Each row was made from one small tree. The marks that hang from a mark follow it in brackets, in the order of their numbers. Every link used is in the known rows. Write each row's tree.
Known rows
q933(q418(q781(q172(q412(q572(q423))) q253))): [  9.9  -2.8  10.3 -11.2 -69.0   7.3   1.0  -8.5 -24.0  36.8  33.1   8.8
  15.4 -21.2 -11.9   0.8  10.3  -1.2   5.5 -14.8  -6.7  -7.9 -23.6   7.4
  15.5  -9.7  -2.5 -21.4   7.3  26.8]
q172(q572(q423(q86))): [  8.8  -2.9   6.8  10.5   0.4 -30.3  -8.0   9.1   9.5   1.7  -6.5  -5.2
  -7.0 -15.1 -18.3   0.8   1.5  -3.0   7.5  -0.2  26.3   0.3  13.5   5.8
 -11.4 -14.6  -0.5 -24.1   2.2  -0.7]
q423(q86(q874) q253): [-10.3  -0.6  -3.8  -0.8  11.8 -20.3   3.4  11.0  30.6 -16.4 -18.6 -12.7
  24.9   1.4 -37.4  -3.2  -0.7  -2.3   7.6   2.1   1.6   2.6  31.8   6.8
  -7.2  -5.0   7.5  -4.4 -11.2   6.4]
q86(q423(q572(q172))): [ -2.4   6.9  13.1  -1.7  34.3  -4.5  -5.7  -6.6  -7.7 -11.1 -14.1   1.0
 -22.3  43.2  17.3  -6.5   2.5   1.1  -7.4  10.4  25.9  -7.1  25.8 -14.6
  -5.4  -3.9 -16.5  20.5   7.9  -2.4]
q423(q86(q874) q572(q172(q412 q781))): [ -1.9   3.3   1.8  -0.3  16.2 -33.1   3.4  -1.3  21.6 -17.9 -55.3   2.0
  -8.1  18.2 -22.5   3.5 -18.2  -0.9  -1.1   1.5   8.0  21.3   8.5  10.7
  11.7  -8.1 -19.0  17.9   0.1 -23.6]
q172(q412(q572 q874) q781(q96)): [  2.1   1.9   1.3   4.1 -16.3   8.7   6.6 -32.3 -22.6  21.8  18.5   6.3
 -31.4 -24.0   2.6   7.8 -13.0   3.2  14.9 -17.1 -16.0  23.7  -3.1  -7.1
   7.3  29.3 -29.4  -9.7  18.1  -4.4]
q572(q172 q423): [ 20.6   6.1   9.7  18.6   5.3  -5.2  -1.7   8.4  -1.1  27.9   0.2  -5.3
  -9.9  -4.4  21.8  -5.7 -10.4  -4.3  -8.6  -0.7  22.7 -10.7  26.6 -15.0
  -0.9 -11.7  -4.0  -6.6  21.2  -0.8]
q412(q572(q172)): [  7.0   8.3  10.2   6.1 -23.7 -17.5   2.8 -18.1 -21.5  24.7   6.4  -0.2
 -18.5  -2.8  21.2 -10.2   0.5  -1.8  15.7 -18.1 -15.0   2.5  24.9 -15.8
   1.4   0.7 -34.9  -8.5  30.6   1.9]
q423(q86 q253 q572(q172(q412))): [  3.3   3.2  -3.4   1.6  22.4 -41.0  -2.9   9.6  19.6 -34.8 -35.9  13.6
 -13.6  10.1 -23.3   1.7  -6.4  -2.8  17.5  -5.2  26.2  -2.4   5.8  17.8
 -11.0  -3.0 -12.1   3.1  11.7  -7.1]
q418(q781(q172)): [ -1.5   4.6  18.8  10.0 -20.4   6.5  -6.9 -11.8 -12.9  39.0  25.6   6.3
  26.3  18.8   4.1 -13.3  -1.5   1.7  -8.6  -6.2   7.7  -5.9  16.4   1.0
  -8.5   8.2  -2.8 -14.3 -33.4   1.7]
q933(q418(q781(q96 q172(q572(q423)) q253))): [  6.3  -5.3   3.7 -13.0 -53.8  29.5 -10.0   9.9 -40.4  31.5  33.2   4.2
  15.2  -2.4  27.1  -6.2  13.4   0.3 -21.5 -14.7 -29.7 -31.9 -38.5   0.7
   5.9 -12.6  35.5 -13.5 -15.6  51.0]
q253(q423(q86(q874) q572(q172(q412 q781(q96))))): [ 13.3  -2.0  -0.3   3.0  20.6 -13.0   1.0   8.1  17.1   7.2 -48.3   0.8
 -15.1  12.0 -19.7   1.7 -11.0   1.2 -17.5   7.4  -7.0   9.8 -29.3   5.2
  20.1  -1.0  10.7  27.1  -2.7  -1.6]
q781(q96 q253(q423(q572(q172)))): [ 17.2  -1.6  -0.3  -9.0  -9.5  22.9  -6.3   5.3 -15.6   2.3   0.5   4.2
  -3.1  17.6  17.9  -4.9  11.3   0.7 -14.2  -1.9 -16.4 -23.4 -29.5 -11.6
   7.9  -2.3  20.4  14.3  -6.6  19.6]
q781(q96 q172(q412(q874(q86)) q572(q423)) q253): [ -0.3   0.3  10.0  -3.6 -58.1  41.7   6.2   8.1 -31.6 -27.1  39.9  -0.6
  -0.1 -36.2  53.3   3.2 -12.9  -0.8  10.0  -6.2 -31.0   3.2 -46.2  -6.2
  -5.0   5.2  29.6 -13.9   2.1  34.3]
q572(q172(q412)): [  8.7   9.1  27.7  15.6   1.7 -20.1   6.9 -18.0  -1.4  23.1 -19.1  10.0
 -25.3   1.0   9.0   2.1 -21.8  -4.6  11.3  -9.1  10.2   5.7  20.6  -8.0
  -4.6   0.8 -29.2  -4.0  11.5   0.1]
q86(q423(q572(q172(q781(q96)))) q874): [ -4.3   6.0  -2.7 -10.6  37.8   9.5  -1.3   5.0 -12.4  -8.0 -27.4  -7.7
 -25.9  52.9  33.5  -7.9  -7.6   3.6 -31.2   8.6  -8.5   2.5   7.5 -16.2
  16.8  -2.6   7.2  43.0   4.6  12.1]
q172(q412(q874(q86(q423(q253)))) q572 q781(q96)): [-20.3   2.4  -6.9  -4.5  48.4  -8.5  12.5   2.0   8.3  -5.9  -0.4   0.8
 -35.8  -7.0  12.6  10.7   0.3   3.8  -0.5  10.9 -15.1  12.7  -4.8   2.3
 -12.2  20.2 -15.9   9.0  -2.8   6.6]
q572(q423): [ 14.8  -1.0  12.3  12.0   1.1   3.0  -2.3   2.5   7.2  18.4  16.0  -6.1
  -4.0  -3.2  -2.6  -2.3  -7.1  -3.3  -2.9   5.6  32.5  -7.1  26.9  -6.7
  -4.9  -3.0  -4.9 -15.6  -2.3  -3.5]
q572(q172(q781)): [  2.8   7.8   4.8  14.4  32.1 -13.8   0.3  -9.7   1.5  34.5 -16.4   1.8
  -6.0  12.1  12.3  -1.5  -7.6  -2.8  -7.7  -5.1  -4.4   2.0  34.5  -8.0
   4.8  -7.8 -26.6  -1.2   4.6 -29.1]
q572(q172(q412 q781(q253)) q423(q86)): [ 20.1   4.6   0.0   8.0  14.8 -29.4  -0.1  13.4  15.7  -2.4 -42.0   3.3
   1.6 -20.6 -23.5  14.3  -7.5  -5.0   6.0  -6.1  19.1  13.1   6.8   5.6
  14.5 -36.8   2.6 -18.6  22.2 -21.7]
q423(q86 q253 q572(q172(q412 q781))): [  1.7   2.0 -17.8   2.4  51.9 -45.1  -3.5  11.9  29.4 -26.0 -46.5  15.1
 -10.7  14.2 -27.9   6.6  -4.6  -2.4   8.0  -2.4  21.3   5.5   5.7  25.2
  -1.3  -9.3 -19.9   5.5   6.8 -30.2]
q572(q172(q412(q874) q781(q96)) q423(q86 q253)): [ 17.6   3.0 -22.4  21.4  39.7  -9.6  -1.2  22.4   9.9   2.4 -22.7  -0.2
 -10.9 -34.3  -2.2  10.5 -17.4  -1.5  -4.4  -6.4  17.7   3.2  -4.6   2.0
   2.0  -1.7  22.5  -6.1  40.5  -3.9]
q253(q423(q86(q874) q572)): [ -0.5  -8.5   3.7  -0.8   3.0  -3.6  -2.6   2.3  30.4  -1.7 -17.2 -12.8
  21.7  12.5 -50.6  -4.1   8.1   1.5  -7.2  20.3  15.7   0.6   1.3   4.8
   1.1   4.5   5.7  12.7 -30.5  -9.6]
q874(q86): [ -6.8   2.5  31.5   2.8 -11.0   1.5   8.0  -9.7   2.0   3.5  19.4  -6.1
  -6.8   4.9  -2.1  -8.0   2.2  -2.0  10.7  12.7 -12.9   1.0  35.7  -5.8
 -14.8  10.5 -30.1 -13.3 -29.0 -20.3]
q412(q172(q781) q874): [-19.2  -4.4 -11.7  18.7   3.5  14.7   4.0 -30.8   1.8  34.4  19.1  -2.1
   9.2 -18.1  20.4   6.6 -16.7   1.9  -7.3  -1.9   5.0  15.9  27.6  -4.9
  -4.4  14.2 -16.9  -4.4   0.1 -49.0]

Write each row's tree
[-17.9   3.9  21.1 -20.0 -25.1  59.5   2.1  -6.8 -36.8 -66.5  30.6   2.4
  -1.6  15.0  34.9   1.3  -1.7   3.7  11.9  11.3 -18.7   5.4 -32.5 -10.9
  -5.0  16.6  23.7  12.2 -12.1  18.4]  q781(q96 q172(q412(q874(q86(q423(q572))))) q253)
[  0.2   0.6  -0.4  12.6  28.5  -1.3  12.0  -9.5  26.9  26.5  -4.6   2.1
  -5.1 -11.6  -7.1   6.3  -1.5   2.5 -12.8  22.7   4.2   8.0  -9.7  -0.4
  -0.1  23.9 -36.8  19.1 -10.5 -50.1]  q253(q423(q572(q172(q412(q874(q86)) q781))))
[-12.1  -3.8 -14.8 -11.6   8.8 -16.7  -1.9  15.1  30.7 -43.3 -19.5  -7.1
  19.4  20.7 -37.9  -5.2   3.2   0.1   3.6   6.8  12.0  -2.5  17.0  15.6
  -9.0   2.6   6.5   9.2 -19.7   0.5]  q423(q86(q874) q253 q572)
[ -6.2   2.2 -16.9  -5.6  12.5 -23.0  -1.4  20.8  22.4 -36.2 -33.1  -7.2
  13.9  20.5 -12.7  -8.9  -0.8  -1.4  -1.5   0.5   4.3  -6.9  16.1   7.0
  -4.1  -7.2   6.6  18.1   5.0   3.9]  q423(q86(q874) q253 q572(q172))
[-29.0  -3.6   4.9   9.2 -39.7   1.4  12.1 -24.4  -8.3  15.3  36.4  -7.1
 -10.2 -29.2  41.3  -2.0  -6.3   1.7   7.3   1.2 -22.3  11.8  15.0  -4.9
 -22.8  21.5 -25.6  -4.9  -6.6 -22.0]  q412(q172(q572) q874(q86))
[-15.1   1.4  25.7 -13.0  19.4   3.0   1.0  -4.1   2.4 -31.5  11.5  -5.4
 -21.9  39.0  -5.1  -7.9  13.6   2.2   1.0  29.4  10.9  -1.3  28.2  -5.0
 -13.7   9.9 -25.9  12.1 -29.5 -19.1]  q874(q86(q423(q572)))
[ 18.6  -1.6  14.6   7.9 -27.2 -33.6  -0.3  -4.1   4.0  -1.6   1.8   0.5
 -24.5 -30.2 -37.1   3.6  -4.2  -2.7  32.0  -6.0  30.5  18.1   9.7   6.1
   1.5  -6.4 -17.2 -28.4  26.9  -3.4]  q172(q412(q572(q423(q86))))
[ 12.7   0.3  -1.1  -2.6 -71.1  50.0   0.1  -6.9 -45.5 -15.5  49.7   1.7
   4.5 -38.4  39.0   3.1 -13.9  -0.1  20.7 -23.0 -14.7   8.3 -39.5 -13.1
  11.2   6.9  30.0 -18.8  36.1  40.6]  q781(q96 q172(q412(q572(q423) q874)) q253)
[ 13.6  -4.9   6.2 -11.8 -21.5  -0.9 -11.4   4.7 -15.2  31.6 -13.4   3.3
  15.8   9.4 -36.5  -5.0  35.0   3.6 -26.3   2.9 -20.9 -35.5 -27.6   0.3
   9.0  -5.5  21.2   6.9 -20.3  12.6]  q933(q418(q781(q96 q253(q423(q86 q572(q172))))))
[-15.7   2.9  -1.0  -5.5  40.1  -6.3   7.1   6.6  26.1  -3.1 -14.2 -14.2
   6.1  24.5 -10.4  -2.6  -0.1  -0.3  -8.3  12.1  16.0   0.2  37.2  -7.8
  -4.5  -1.6   3.2  16.7  -7.0  23.7]  q86(q423(q253) q874)
[  1.9  -6.1  -8.5   2.7   9.2  -6.4   1.4 -11.4   7.3  17.3 -18.6   4.6
   4.9 -38.2 -35.1  22.2   5.5   3.0   4.0  -6.3 -13.2  14.1 -36.9   6.0
   5.2   2.9  10.6 -12.8  -8.5  -2.2]  q172(q412(q874) q572 q781(q96 q253(q423(q86))))
[ -5.0   6.6  18.6  17.4 -24.8  11.8   2.1 -27.3  -8.9  42.1  23.3   9.3
  22.9  -9.9  -2.8   0.4 -18.5   3.7   0.2  -9.0  23.2   8.8   5.7  -1.0
 -12.6  29.2 -10.2 -13.1 -20.6  -1.3]  q418(q781(q172(q412(q874))))
[ 19.0   0.8 -11.8  -4.3  -7.3   7.8   1.0  -4.4 -20.6  41.8   2.5   0.8
  -5.3 -10.8  17.0  -1.6  18.9   1.0  -5.8 -15.9 -46.8  -2.6 -21.4 -14.4
  25.9 -11.7   0.6   0.1  22.3   7.9]  q412(q572(q172(q781(q96 q253(q423)))))
[-27.8  -5.3 -10.8 -20.1  -7.4  45.8   2.8  -9.1 -23.9 -35.0  24.9  -5.3
  -7.7  12.1  40.6   2.9   9.3   7.2 -13.5  15.8 -24.4   9.6  -6.2  -9.2
   0.8  10.4  11.0  19.0 -12.2 -25.8]  q412(q172(q781(q96 q253)) q874(q86(q423(q572))))
[-19.0   7.8  -9.4  -2.8  39.4   2.6   5.5   9.6   8.8 -28.5   7.8  -9.5
  -3.9  15.3  18.8  -5.6  12.7   3.5  -6.7  22.9  12.2 -11.2  23.4 -12.3
 -19.8  17.3 -14.6  24.6   8.3 -12.7]  q412(q874(q86(q423(q253 q572(q172)))))
[ -1.4   1.4 -28.0  -9.1  29.4  -9.6  -4.7  26.1   8.5 -32.7 -38.1  -4.4
  -0.7  27.4   2.5  -7.6  -1.5   0.8 -16.5  -3.7 -21.9  -4.6  -1.4   8.6
   9.4  -6.9  19.9  25.1   4.2   4.7]  q423(q86(q874) q253 q572(q172(q781(q96))))
[ -2.2   7.3  -5.4 -11.3  27.2  18.7   0.2 -10.5 -20.8 -23.6 -22.3   7.4
 -21.8  17.6  21.7  13.3  -6.3   4.8  -9.4  -1.8   6.2   7.4 -13.1 -14.8
  10.3   4.5   1.5  22.5  16.2   3.4]  q86(q423(q572(q172(q412(q874) q781(q96 q253)))))
[ -3.7  -7.9 -38.7  11.2 -32.1   7.6   4.0  -2.0   3.7  21.2  48.4  -8.0
   0.8 -46.2  28.0  -0.5  -4.1   1.3   6.0 -10.0  19.1   3.0   9.1  -2.2
  -6.7  12.7   1.1  -9.7  44.1  -5.2]  q412(q172 q572(q423(q253)) q874)
[  2.5  -8.7 -25.4  -5.4 -37.4   2.0   2.3  -3.5  -6.0  19.4  23.6  -1.2
   0.4 -24.7  23.4   3.9   3.3  -1.2   2.4 -14.0  -4.2  13.2   2.8   3.0
  19.1 -21.8  -5.8 -15.9  26.1 -21.9]  q412(q172(q781(q253)) q572(q423))
[ 16.7   3.4 -11.2  16.9  27.8 -27.0  -5.9  31.3  19.3  -3.1 -18.2  -7.2
   6.4 -13.8  -8.7  -3.7   0.6  -4.9   1.4  -0.7  26.8 -13.5  25.2   2.1
  -8.1 -22.7  15.3 -12.8  28.9  -0.6]  q572(q172 q423(q86 q253))
[-17.7  -0.4   2.9 -17.2  39.2  -3.2   2.0  13.3  18.6 -42.7  10.3  -3.4
 -12.7  36.6  -7.8  -7.5  19.7   1.9   1.5  28.5  13.2 -10.9  25.3   5.0
 -17.8   9.1 -18.0  15.2 -23.7  -7.2]  q874(q86(q423(q253 q572)))
[  4.5  -8.0   1.1  -9.1   0.3  -2.3  -9.1   0.9  18.6 -19.9  -9.0  -0.4
  28.5   6.5 -54.6   3.9  24.8   0.7   5.5  11.5  14.3  -8.7  -7.4   8.4
  -1.3  -9.2   9.4  -8.6 -29.1 -18.0]  q781(q253(q423(q86 q572)))
[ -5.8  -4.1 -11.3  -6.2  22.4 -20.7  -9.9  10.5  21.6 -43.5  -8.7   3.6
   8.7  18.0 -38.5  -2.8  10.2  -0.6  12.8   4.6  22.4  -9.1  18.6  19.3
 -16.6   1.7  -3.9  -6.5 -16.4 -14.6]  q423(q86 q253 q572)
[  1.6  -3.0  11.1   5.2  -8.3  21.5  -8.9   1.0   0.7  -4.0   6.5  -3.7
  55.8  -8.8 -25.1  -0.2  15.4  -3.1  13.3   2.0  -8.3  -4.9 -11.8   1.6
   2.7 -21.5  36.4 -20.3 -17.5  -5.8]  q781(q172 q253(q423(q86)))
[ -5.9   5.2  -9.4 -25.2  18.4  19.3  -0.6   9.5 -15.3 -27.4 -33.7  -6.5
  -8.8  47.8  31.0  -2.1   2.2   3.7 -26.9   1.9 -19.7   0.0  -3.1 -16.9
  23.5 -15.3  18.3  36.2   2.8  21.9]  q86(q423(q572(q172(q781(q96 q253)))) q874)
[  5.9  -2.1  19.0   4.4 -13.0  23.2   2.7 -11.1   2.9  13.3   9.7   9.0
  30.5  -6.5  -6.2   6.6  -4.0  -4.1  11.9  -2.2  -2.5   1.2 -25.8   2.6
   4.9  -8.0  16.6 -10.6 -18.0   9.4]  q781(q172(q412) q253(q423))
[ -1.7  -1.4  -6.8   6.5 -17.0  26.6   5.9  21.5 -11.2 -18.1  42.4   0.5
  -9.0 -33.4  49.8  -1.5 -15.7  -1.1   7.6  -1.9 -17.6  -4.5 -41.5   4.7
 -16.0  16.7  26.3  -5.7  10.3  36.0]  q781(q96 q172(q412(q874(q86)) q572(q423(q253))))
[  3.4  -5.6   7.6  -6.7 -13.6  26.5  -3.1  -7.5   4.7 -14.8  10.8  14.8
  26.0  11.3  -6.9   5.0   1.0  -1.9   7.9   2.9   8.2  -3.9 -40.1  11.4
   4.7  -2.0  13.9   3.1 -25.9   4.4]  q781(q172(q412) q253(q423(q572)))
[  4.8  -7.6 -10.0   0.4 -13.9  -1.8 -15.3  29.1 -16.6  19.7  17.7   2.8
  14.9  -7.3  -4.2  -9.9  16.9  -0.2 -15.2  -8.9 -14.7 -32.8 -28.5  17.1
  -5.9 -10.3  42.9 -13.9  -4.6  43.2]  q933(q418(q781(q96 q172(q572(q423(q86 q253))))))
[  6.7  -4.6 -26.6  -2.1   7.3 -41.2   8.0  19.6  39.6  -2.4 -22.7  -6.2
  -3.2 -28.0 -45.0   6.8  -4.9  -2.0  10.9  -4.1  13.8  23.5   5.5  20.6
  15.7 -12.9  -7.7  -7.4  25.2  -1.9]  q172(q412(q572(q423(q86(q874) q253))) q781)
[ -6.3  -8.0   5.3  -7.0 -25.5   8.6  -2.9 -11.2  -6.7  66.9  21.4   5.1
  44.3  -2.6 -13.3  -1.3  29.5   0.3 -19.0  -3.0 -27.4 -27.3 -30.9   6.1
   2.9  -8.4   8.0  -8.2 -37.1  21.5]  q933(q418(q781(q172(q572) q253(q423))))
[ -4.0   2.3  -1.8   7.4  -4.2  -8.4   9.7 -38.0   0.9  29.2  10.8   4.6
 -13.2 -27.1 -17.7  11.6  -9.4   2.0  18.5 -10.1   3.6  28.4  16.8  -2.2
   4.3  24.4 -49.7 -12.9  14.1 -28.2]  q172(q412(q572 q874) q781)
[ -3.6   1.4  14.9   2.4 -21.9  24.7  -8.5  -8.7 -42.0  -3.5  26.6   6.6
 -10.7  15.1  56.6 -10.9 -11.2  -1.5   6.8 -18.8 -34.4  -7.1 -19.7  -4.3
  -6.6   2.6  18.4  -7.7  -8.4  35.1]  q781(q96 q172(q572))
